In the rows, 128 means zero.
Known rows, with every step that occurs
g-l-q: [128 125 136 128 137 122 158 104 141 108  86 127 146 139 103 128 134 124
 128 129 216 126 119]
q-a-z: [132 129 148 138 116 171 109 136 128 115 114 118 108 139 106 165 135  83
  78 119 137 102 134]
d-l-g: [120 119 128 138 136 123 146 119 145 131 140 149 152 126 108 116 240 158
 121 136 130 127 123]
d-l-q: [115 112 182 138 134 129 150 115 147 114 136 145 123 133  84 101 159 137
 125 131 183 129 135]
l-q: [123 115 160 139 128 133 153 120 131 110 128 124 119 146 100 118 129 114
 129 126 179 124 129]
q-l-g-a-z-h: [151 154  57 158 108 155 119 120 149 114 118 104 102 139  88 117 151 103
 165 138 183 101 125]
h-q-l-g: [109 119 151 145 110 141 112 119 115 171 136 127 151 161 119 111 188  99
 126 118 162 136 112]
g-l-q-h-z: [126 116 118  39 129 110 142 111 135  93  78 125 163 129  84 119 142 101
 132 135 232 131 126]
q-l-g-a-z: [144 154  90 144 118 157 134 120 145 125 114 102 131 143  89 126 189 104
 155 130 179 101 116]
h-z-a-g-l: [137 140 104  31 135 114 113 110 130 120  70 100 155 126 117  93  82 151
  68 157 171 156 123]
h-z-a: [128 123 119  58 118 123 123 121 118 127 113 104 138 127 112 102  98 120
  81 120 122 140 128]
z-a-g-l-q-h: [126 127 135 122 136 104 119 122 147  70  93 105 166 154  79 100 125 128
  72 162 248 145 133]
d-l-q-h-z-a: [117 101 161  64 123 109 132 127 141  89 129 126 154 134  52  81 158 112
  80 133 198 142 146]
h-z-a-g-l-q: [129 128 134  45 133 119 140  96 135  99  70  96 145 144  89  83  81 138
  68 153 225 154 121]
g-l-q-h-z-a: [127 115 118  54 123 104 140 113 135  85  79 108 176 138  74 105 130  98
  80 129 228 138 130]
q-h-z-a-g-l: [133 137  95  25 133 101  92 123 134  96  75 101 172 129 105  97 107 136
  74 164 191 157 130]
z-a-q: [141 133 150 131 118 156 108 125 132 123 138 107 143 134 102 129 116 123
  66 129  94 140 124]
q-h-z-a-g: [128 129 117  40 124 113  90 135 127  98 118  99 145 133 100  90 100 126
  77 161 155 159 140]
d-l-g-a-q: [142 148 117 123 130 150 138 109 153 133 135 131 126 121  75  95 224 165
 155 146  98 130 111]
a-z-h-q-l: [123 131 145 158  99 175  67 128 123 156 129 115  98 154 112 135  64  80
 125 134 173 132 148]
z-a: [129 129 129 143 123 119 121 130 126 118 128 113 141 134 119 113 116 127
  78 123 125 130 131]
a-g-l-q-h: [127 127 135 105 138 109 126 118 147  76  91 119 153 147  89 113 133 132
 123 169 252 140 131]
g-l-q-h: [125 119 126 122 132 106 141 121 146  86  91 132 164 140  92 131 158 107
 130 135 235 124 129]
a-g-l-q: [128 133 144 114 143 126 143 105 142 102  85 117 132 144 104 107 108 148
 119 163 228 139 119]
z-h-q: [116 126 127 151 115 137  84 123 116 154 136 126  84 145 126  99  71 120
 141 135 121 148 141]
l-g: [127 125 107 142 127 130 146 123 130 126 130 126 144 137 125 132 210 135
 123 127 124 124 118]
q-h-z: [128 117 108  37 121 119 113 135 125 113 119 123 144 121 111 122 137 106
 132 135 146 137 135]
l-q-h: [119 111 147 134 126 119 138 133 136  89 134 127 135 148  85 125 153  99
 133 131 199 124 139]

Rows
[140 125 148  42 105 159 102 121 127 140 125 104 161 133  89 120 100  87
  70 113 141 148 113] -> h-z-a-q-l
[136 131 159 125 110 158 101 130 136 131 140 110 165 139  94 130 118  91
  67 116 145 138 117] -> z-a-q-l
[140 147 110 115 130 136 120 122 159 112 142 132 145 123  64 101 249 149
 160 155 119 130 121] -> d-l-g-a-q-h
[117 124 138 143 106 140  73 128 119 162 141 131 106 150 120 104  71  92
 137 121 172 144 135] -> z-h-q-l
[140 136 104 157 119 163 103 130 138 110 123 115  95 131 119 151  87 114
 124 146 134 116 150] -> a-z-h
[139 130 115 149 111 169  93 141 135  99 120 120  77 136 112 160  95  84
  88 125 142 104 145] -> q-a-z-h
[129 121 108  55 117 110 107 135 124 104 121 109 156 128  99 110 125 104
  83 126 141 139 139] -> q-h-z-a
[130 138 129  96 136 127 103 125 134 110  80 130 132 138 125 123 120 129
  84 144 186 133 115] -> q-a-g-l
[151 154 129 107 119 157 106 120 139 142 128 114 122 130  87 108 114 107
 163 127 151 128 110] -> g-a-q-l
[148 157 117 110 126 153 116 115 134 132 124 108 100 122  93 105 111 136
 163 141  99 130 117] -> g-a-q
[122 107 143  66 115 113 132 128 127  84 122 104 145 142  67  96 125  92
  85 124 194 137 139] -> l-q-h-z-a
[130 132 126  46 126 126 108 122 120 122 113  96 124 132 115  85  75 143
  72 153 136 159 131] -> h-z-a-g
[135 154 109 150 104 163  69 119 127 153 118 103  70 146  95  95  52  92
 172 140 173 125 142] -> g-a-z-h-q-l
[138 152 101 146 133 150 141 113 154 123 117 121 116 123  80 110 225 156
 154 152 130 107 130] -> d-l-g-a-z
[133 129 143 112 121 152  98 140 136 109 143 123 148 130  98 148 154 111
 122 141 117 136 134] -> a-q-h
[135 127 142 138 107 158 124 124 138 129 144 110 181 151  91 132 199 101
  63 116 141 129 106] -> z-a-q-l-g
[136 120 132  59 103 161 122 119 130 139 127 101 179 143  85 122 181  94
  65 115 137 141 103] -> h-z-a-q-l-g
[143 148  90 118 121 142 121 125 144 110 134 113 135 131  75 115 219 127
 163 148 114 124 116] -> l-g-a-q-h
[126 116 150 123 130 126 146 116 135  99  80 137 135 146  90 129 144  94
  90 109 222 112 113] -> g-l-q-a
[115 102 160  51 128 117 137 122 140 100 126 143 140 126  64  96 170 113
 131 134 200 135 142] -> d-l-q-h-z
[133 146 113 118 140 112 107 119 138 108  85 108 157 135 125 103  99 160
  65 158 175 148 124] -> z-a-g-l
[145 154 106 104 124 139 103 128 139 111 131 114 121 124  81 114 140 122
 167 147 120 127 128] -> g-a-q-h
[126 122 128  26 136 116 126 110 137  86  76 113 149 139  86 101 118 124
 125 167 245 149 126] -> a-g-l-q-h-z
[125 151 124 150 109 168 104 113 123 165 118  99 112 157  91 107 175  98
 160 133 167 119 121] -> h-q-l-g-a-z
[121 135 129 118 119 135  62 119 121 133  87 130  84 153 125  97  62 124
  93 152 178 155 126] -> z-h-q-a-g-l
[122 116 143  52 121 117 117 125 127  81 119  93 134 149  69  79  99 113
  77 157 207 151 140] -> l-q-h-z-a-g
